Each row was made from one small tree. The marks that hang from a mark follow it in brackets, in alphabetical order. Every link used is in the known rows. Write each row's tree.
Known rows:
gizar{fusa{fale} sidu}: [ -6.3  29.3  37.8  31.6   9.7   8.5   3.6 -35.1   2.9 -30.7  -1.3  16.3
  -3.8   3.8  16.9 -28.7  41.2  -9.7  17.3 -20.3 -62.1  47.9   4.5]
lavi{fusa}: [ -4.4  29.1   0.5  51.3  10.9 -23.6  19.4  16.8 -33.9 -27.3 -29.2   0.9
 -17.1  -3.7  -5.4  -1.1  50.1  -5.7  17.1 -11.8 -50.5  53.2  51.0]
lavi{fusa{fale}}: [ -5.2  37.5  32.4  42.5   8.3 -20.6  21.8  19.6 -26.2 -20.5 -35.2  -6.2
  -4.7  -8.2 -26.0  -2.6  34.6 -14.5  43.8  -6.0 -50.4  50.5  36.9]
fale{fusa{gizar lavi} sidu}: [-33.6  24.3  -5.1  39.1  29.9 -60.0  18.5  18.1 -80.5 -30.2 -14.0 -14.5
 -10.4 -29.9  14.8  51.3  42.2 -19.2  17.3 -17.8 -17.0 -14.8  70.6]
lefe{fale{fusa{lavi} sidu} gizar}: [-61.3 -28.5   5.0   2.7  30.6 -83.2   3.7  36.4 -47.5 -38.5 -24.7 -33.3
 -33.7 -16.1   6.6  44.9  33.0 -17.3  45.1 -15.9 -29.0 -13.2  61.7]
koso{fusa{fale{sidu} gizar lavi}}: [-29.9  56.9  35.1  27.2  -5.4 -56.1  -1.0   0.2 -81.8 -27.5 -13.8  -0.1
 -12.6  -0.2   8.4  62.4  32.2 -16.2  40.9   9.5   1.1   5.9  40.6]
lavi{fusa{fale gizar{sidu}}}: [ -6.5  42.7  30.2  62.8  -1.2 -13.0  27.2   0.6 -12.5 -34.2 -21.9  -6.4
 -17.9  -3.2  12.7   6.6  47.5   2.7  23.8 -19.3 -35.4  48.9  26.5]
lavi{fusa{fale{sidu} gizar}}: [-18.5  32.1  12.5  47.4  11.0 -53.6  36.0  15.3 -48.0 -21.1 -20.2 -22.7
 -15.0  -0.1   0.3  22.4  32.8 -14.5  50.3  -5.3  -8.5  21.3  43.1]
lefe{fale gizar{sidu}}: [-32.4 -11.8  22.4  34.6   8.1 -38.6  -6.7  -5.6  10.4 -52.5  -1.4 -16.9
 -31.4   9.7  35.2   1.2  58.5   3.0  25.8 -18.8 -46.5  47.3  13.8]
gizar{sidu{fale}}: [-19.7   7.6  51.2  53.6  -2.9   3.0   5.6  -1.0  -7.8 -46.0  13.1  26.7
  -2.7 -21.7  24.9   0.4  59.1 -17.6  -8.3 -33.0 -51.4  43.5  10.0]
fale{fusa sidu}: [-26.1   1.1  -5.8  49.2  41.8 -48.6  10.5   7.3 -66.2 -33.6  -7.9   0.1
  -1.4 -40.7  -0.5  12.3  40.1 -26.0  18.6 -20.2 -48.9  13.3  60.4]
sidu{fale{fusa{lavi}} gizar}: [-40.1   4.5  20.4  63.6  18.4 -28.6  17.9  45.0 -57.2 -29.0 -15.7 -11.1
  -9.6 -35.3 -37.8  34.9  46.1 -30.1  12.6  12.8 -47.6  -5.9  63.5]
gizar{fusa{lavi} sidu}: [-17.6  28.8  16.5  14.6   8.9   6.9  -3.8 -21.9  -7.7 -37.5 -14.9  20.1
 -17.9   7.4  33.0   3.5  60.9   1.7  -7.0 -31.1 -54.1  38.6  20.3]
lefe{fale}: [-12.5   7.9  21.5  35.7  18.3 -22.3  -0.2 -15.6 -29.2 -34.9   3.4 -12.2
 -10.8  -1.7  23.9  -0.9  44.6 -28.7  19.7  -0.5 -45.7  35.4  50.7]
lefe{fale{fusa}}: [-18.4  -3.3  16.0  43.5  32.7 -30.1   7.6  -4.5 -45.8 -27.5  -6.2 -19.9
 -14.1 -28.2  16.2  -3.3  31.1 -36.2  11.9  -6.6 -59.6  15.5  72.6]
gizar{fusa sidu}: [ -4.3  24.3  12.7  39.9  12.8   4.0   0.6 -35.4  -1.4 -35.0   2.0  23.2
 -16.0   5.3  37.0 -25.9  60.5  -1.5  -6.3 -29.4 -64.0  57.2  14.4]
fusa{fale gizar lavi}: [-14.3  63.1  37.4  42.0   2.1 -30.1   9.4   3.3 -49.6 -29.3 -15.1 -20.1
   6.4  -5.6  -2.0  34.0  38.4 -16.2  34.6   2.8 -19.0  15.6  35.7]
lefe{fale{sidu} gizar{fusa}}: [-42.5 -29.5  -4.0  -8.5  19.1 -66.9   3.6  -3.1  -8.2 -29.0   6.8 -20.0
 -44.1  26.1  32.6 -10.3  36.1 -11.3  38.9  -0.8 -31.4  15.2  22.8]
fusa{fale{sidu{gizar}} lavi}: [-41.9  27.3  17.2  37.0  23.7 -46.9  13.1  21.7 -56.2 -36.4 -16.0 -22.7
   1.6   3.1 -53.2  47.2  51.4 -15.3  74.8  23.6 -23.9  14.1  42.7]
koso{fusa{lavi}}: [-21.2  57.0  26.1  30.9  -4.3 -28.2 -13.9   4.0 -70.1 -33.4 -25.1  21.7
 -16.9  -5.6   8.8  37.7  46.3  -8.3  10.0  -3.6 -42.0  37.4  43.4]
fale{sidu{gizar}}: [-28.6   9.1 -18.5  62.3  31.4 -53.6   6.2   6.1 -56.4 -40.4   4.0 -14.0
 -10.4   2.4 -29.3  19.0  65.8 -15.8  45.4  24.4 -31.8  35.8  46.0]
gizar{fusa{fale lavi} sidu}: [-18.0  37.1  45.5  13.2   8.1   7.4   3.4 -20.2  -5.0 -30.3 -15.9  15.0
  -7.1   6.9  10.9   4.3  43.8  -1.6  21.6 -25.2 -54.0  33.2   9.4]
sidu{fale}: [-20.5  11.4  36.3  50.4   0.2 -16.5   4.9  13.5 -27.4 -29.7   9.7  15.3
   2.0 -20.7   3.7  -1.2  45.8 -29.4   5.8 -11.0 -43.6  31.9  22.9]

Write each row's tree:
[-24.6   4.7  12.8  56.7   9.0 -14.2  11.1   3.3 -14.3 -21.4  11.3   1.9
 -20.0   6.8 -11.3 -23.2  50.7 -22.9  11.8  25.2 -47.7  24.6  28.6]	sidu{fale gizar{fusa}}
[-40.0 -26.1 -11.5  51.3  47.3 -58.8  14.2   6.6 -59.2 -32.0   0.2 -34.6
 -24.2 -15.1 -14.9  23.4  45.3 -37.7  39.7  21.9 -40.4  -0.1  82.8]	lefe{fale{fusa sidu{gizar}}}
[-33.8  29.9  37.1  13.2  19.7 -39.8   5.6  10.3 -57.8 -34.7 -17.0  -7.1
   8.4  -6.7 -20.6  43.8  33.6 -16.6  57.7 -11.1 -22.7  12.5  31.5]	fusa{fale{sidu} lavi}
[-25.5   4.0  19.7  22.5  28.8 -28.6   5.2   7.8 -52.5 -29.4 -23.2 -18.9
 -16.0 -28.4  12.8  27.9  29.5 -32.7  16.4 -13.2 -46.5  -1.0  82.0]	lefe{fale{fusa{lavi}}}
[ -6.1  49.3  22.1  58.9   0.8 -35.5  32.4  12.2 -34.0 -16.8 -29.1 -19.2
 -12.9  -3.1  -2.7   3.1  33.0 -11.8  34.5   5.9 -28.5  37.2  42.5]	lavi{fusa{fale gizar}}
[-50.3 -17.5  -2.9  30.0  39.9 -55.6  12.5  18.2 -68.0 -36.8 -15.1 -39.2
 -27.0 -13.8 -19.8  52.3  44.4 -29.3  45.6  17.8 -29.6 -17.8  90.4]	lefe{fale{fusa{lavi} sidu{gizar}}}
[-10.8  33.4   9.9  55.4  19.8 -17.1   7.1 -13.8 -16.0 -17.8  -6.0 -13.4
  -7.3  17.6 -36.4 -23.6  44.7 -19.6  51.0  33.9 -54.1  38.0  28.1]	sidu{gizar{fusa{fale}}}
[-30.2  13.6   4.2  52.4  22.1 -49.1  30.5  28.2 -44.6 -25.7 -29.3 -29.3
 -15.1   7.5 -53.6  15.9  44.7 -11.7  73.1  21.2 -31.1  37.6  48.6]	lavi{fusa{fale{sidu{gizar}}}}
[-22.9  33.4  -9.6  36.6  17.5 -20.1   4.8   3.2 -32.0 -23.5 -13.7  -7.0
 -20.5  21.9 -17.2   6.0  62.4  -3.8  21.8  23.3 -45.2  24.7  47.1]	sidu{gizar{fusa{lavi}}}
[-19.2  36.3  19.2  47.4  18.4 -49.2  16.8  -4.7 -56.9 -32.8   8.1 -18.7
   5.0  -6.9   2.5  21.8  36.0 -24.5  50.6   2.6 -11.7  20.3  32.2]	fusa{fale{sidu} gizar}
[-46.1  -5.3  40.8   8.1 -10.8 -21.1   3.2  20.8  18.9 -41.4 -10.8  18.0
 -32.6   7.1  26.8   6.6  55.0   8.7  -1.4 -35.1 -44.4  22.0 -11.0]	lefe{gizar{fusa{lavi} sidu{fale}}}
[-22.2  61.4  51.3  28.7  -8.3 -23.8 -11.4   4.4 -64.1 -31.6 -31.6  15.4
  -3.9  -8.7 -11.2  36.4  34.8 -18.4  33.1   4.7 -39.1  31.6  36.2]	koso{fusa{fale lavi}}
[-17.7  68.0  55.2  49.2 -15.8 -15.0  -4.9 -15.3 -46.3 -40.0 -16.9  16.4
 -18.6  -3.6  29.7  46.1  46.3  -5.4  16.2  -5.3 -26.2  31.3  24.5]	koso{fusa{fale gizar{sidu} lavi}}
[-18.0  16.3  36.6  63.7 -17.3  -6.0  33.6  14.7  -6.9 -33.7  -9.0  11.4
 -27.8 -11.8  37.4   8.1  54.9  -8.8 -11.4 -29.5 -28.6  34.5  25.4]	lavi{fusa{gizar{sidu{fale}}}}
[-28.0 -16.2  17.0  10.2   9.0 -29.3  -4.1 -19.4  30.6 -41.3   2.0  -7.5
 -48.3  27.3  51.2 -21.8  54.5   0.7  16.2 -13.6 -53.0  44.9   9.4]	lefe{fale gizar{fusa sidu}}
[-20.0  37.4  12.2  61.9  17.0 -20.6  12.4   3.1 -48.7 -41.4 -19.2  -0.4
 -14.3 -36.1  32.1  39.8  58.7  -6.6 -11.0 -30.1 -40.8   8.7  58.0]	fale{fusa{gizar{sidu} lavi}}
[-30.8  28.6  46.1  46.2 -16.3  -6.1  10.5   9.4 -21.1 -46.9   3.6  14.0
 -11.7 -16.9  39.6  40.0  58.9 -13.2  -9.3 -29.8 -20.5  13.5  20.3]	fusa{gizar{sidu{fale}} lavi}
[-21.5  17.3 -13.2  62.7  35.5 -61.2  18.7   5.0 -74.1 -30.0  -0.3 -12.6
  -8.3 -34.8  19.5  16.9  44.6 -26.5  15.1 -14.8 -22.1   1.9  62.7]	fale{fusa{gizar} sidu}
[-23.4  18.6  22.6  29.9  15.9 -40.2  28.6  21.0 -43.2 -25.9 -27.7  -8.7
  -8.5  -2.9 -24.9  10.5  29.7 -15.0  55.7 -12.2 -29.0  31.4  35.5]	lavi{fusa{fale{sidu}}}
[-23.9  38.7  19.2  33.9  18.6 -15.2   9.7   2.3 -27.2 -22.3 -19.9 -18.2
  -7.6  17.8 -39.1   8.6  43.3 -15.1  50.4  29.0 -43.4  20.7  35.3]	sidu{gizar{fusa{fale lavi}}}
[ -5.7  34.7   6.5  68.8  -3.2 -17.1  24.2  -2.3 -15.1 -38.2 -19.9  -0.1
 -30.1  -1.6  39.3   7.3  67.4   6.4   0.3 -25.6 -37.1  51.9  38.8]	lavi{fusa{gizar{sidu}}}
[-38.5  13.1 -18.5  18.4  26.8 -38.6   9.0   0.3 -43.8 -26.0  -6.8 -11.9
 -23.9  26.7 -18.2  22.7  61.0  -7.2  36.7  19.4 -29.8  11.0  49.1]	fale{sidu{gizar{fusa{lavi}}}}
[ -2.8  69.2  35.8  68.6 -10.0 -37.6   1.8 -15.4 -58.2 -21.3  -6.6   2.8
 -10.8  -6.6  13.4  14.1  33.8 -21.4  25.5  15.2 -26.4  37.8  32.7]	koso{fusa{fale gizar}}
[-46.7   6.3 -19.0  50.7  44.2 -57.1  13.8  32.5 -77.4 -35.7 -20.4 -19.3
 -11.4 -25.4 -37.4  47.6  55.8 -18.5  37.6   8.7 -35.3  -5.0  78.3]	fale{fusa{lavi} sidu{gizar}}
[-16.9  42.1   2.1  56.9  21.1 -38.6  14.6  18.7 -67.9 -27.4 -20.6 -13.5
  -5.0 -33.2  14.2  34.9  47.2 -18.7   3.3 -14.0 -33.1  -2.5  71.0]	fale{fusa{gizar lavi}}
[-34.6  10.2   1.3  29.1  36.2 -49.8  12.0  22.1 -77.0 -36.7 -21.8   0.8
  -4.6 -33.5  -8.6  42.1  40.1 -18.9  24.5 -28.5 -38.3  -1.8  66.4]	fale{fusa{lavi} sidu}
[-32.3  13.0  18.7  35.3   2.6 -12.3  15.2  17.8 -19.8 -23.8   0.9  -1.4
 -21.2  12.4 -15.1   8.5  52.1 -20.1  11.9  20.5 -43.4   5.8  34.2]	sidu{fale gizar{fusa{lavi}}}
[ -6.9  60.5  49.0  67.9 -15.0 -17.9  -3.8 -29.3 -36.1 -37.6  -0.9  17.9
 -13.9  -8.3  33.8  18.6  47.6  -9.6  13.9  -4.5 -31.1  49.5  17.4]	koso{fusa{fale gizar{sidu}}}
[-42.8  39.0  26.8  34.3   5.7 -51.2  -3.9  14.0 -78.0 -34.2 -20.8  -6.3
 -15.3   6.5 -44.9  58.4  43.6 -13.4  66.0  36.9 -23.3  15.9  43.4]	koso{fusa{fale{sidu{gizar}} lavi}}
[-16.9  76.8  43.0  41.0 -16.7 -34.4  -1.6  -0.8 -68.5 -26.5 -21.9   2.9
 -12.9  -4.3   6.7  45.2  31.4 -16.1  28.2  13.6 -17.4  16.3  39.6]	koso{fusa{fale gizar lavi}}
[-41.5 -12.0  22.2  -7.3   5.7 -27.3  -5.7 -11.4  21.4 -40.4 -11.8 -11.9
 -48.9  27.9  44.7   5.9  54.8   9.6  21.6 -19.4 -45.4  26.8  19.4]	lefe{fale gizar{fusa{lavi} sidu}}
[-28.5  22.8   1.2   4.8   6.7 -49.8  -2.2  19.1  -9.9 -25.9 -23.8  -5.6
 -28.8  16.5   4.3   1.2  50.1   7.8  24.2 -11.5 -46.6  33.5  15.5]	lefe{gizar{fusa{lavi}}}
[-15.8  68.0  17.3  46.9 -12.3 -38.5  -6.0   2.5 -76.0 -30.0 -14.1   9.4
 -22.2  -4.7  28.6  45.1  52.6  -9.9   0.7   5.2 -17.9  24.2  51.9]	koso{fusa{gizar lavi}}
[-38.0 -14.6  -5.6  41.2  28.8 -50.9   7.1  -4.0 -43.5 -40.1  10.6 -34.3
 -22.9  15.4  -6.6  21.1  57.9 -24.5  52.0  29.8 -24.7  19.2  60.0]	lefe{fale{sidu{gizar}}}
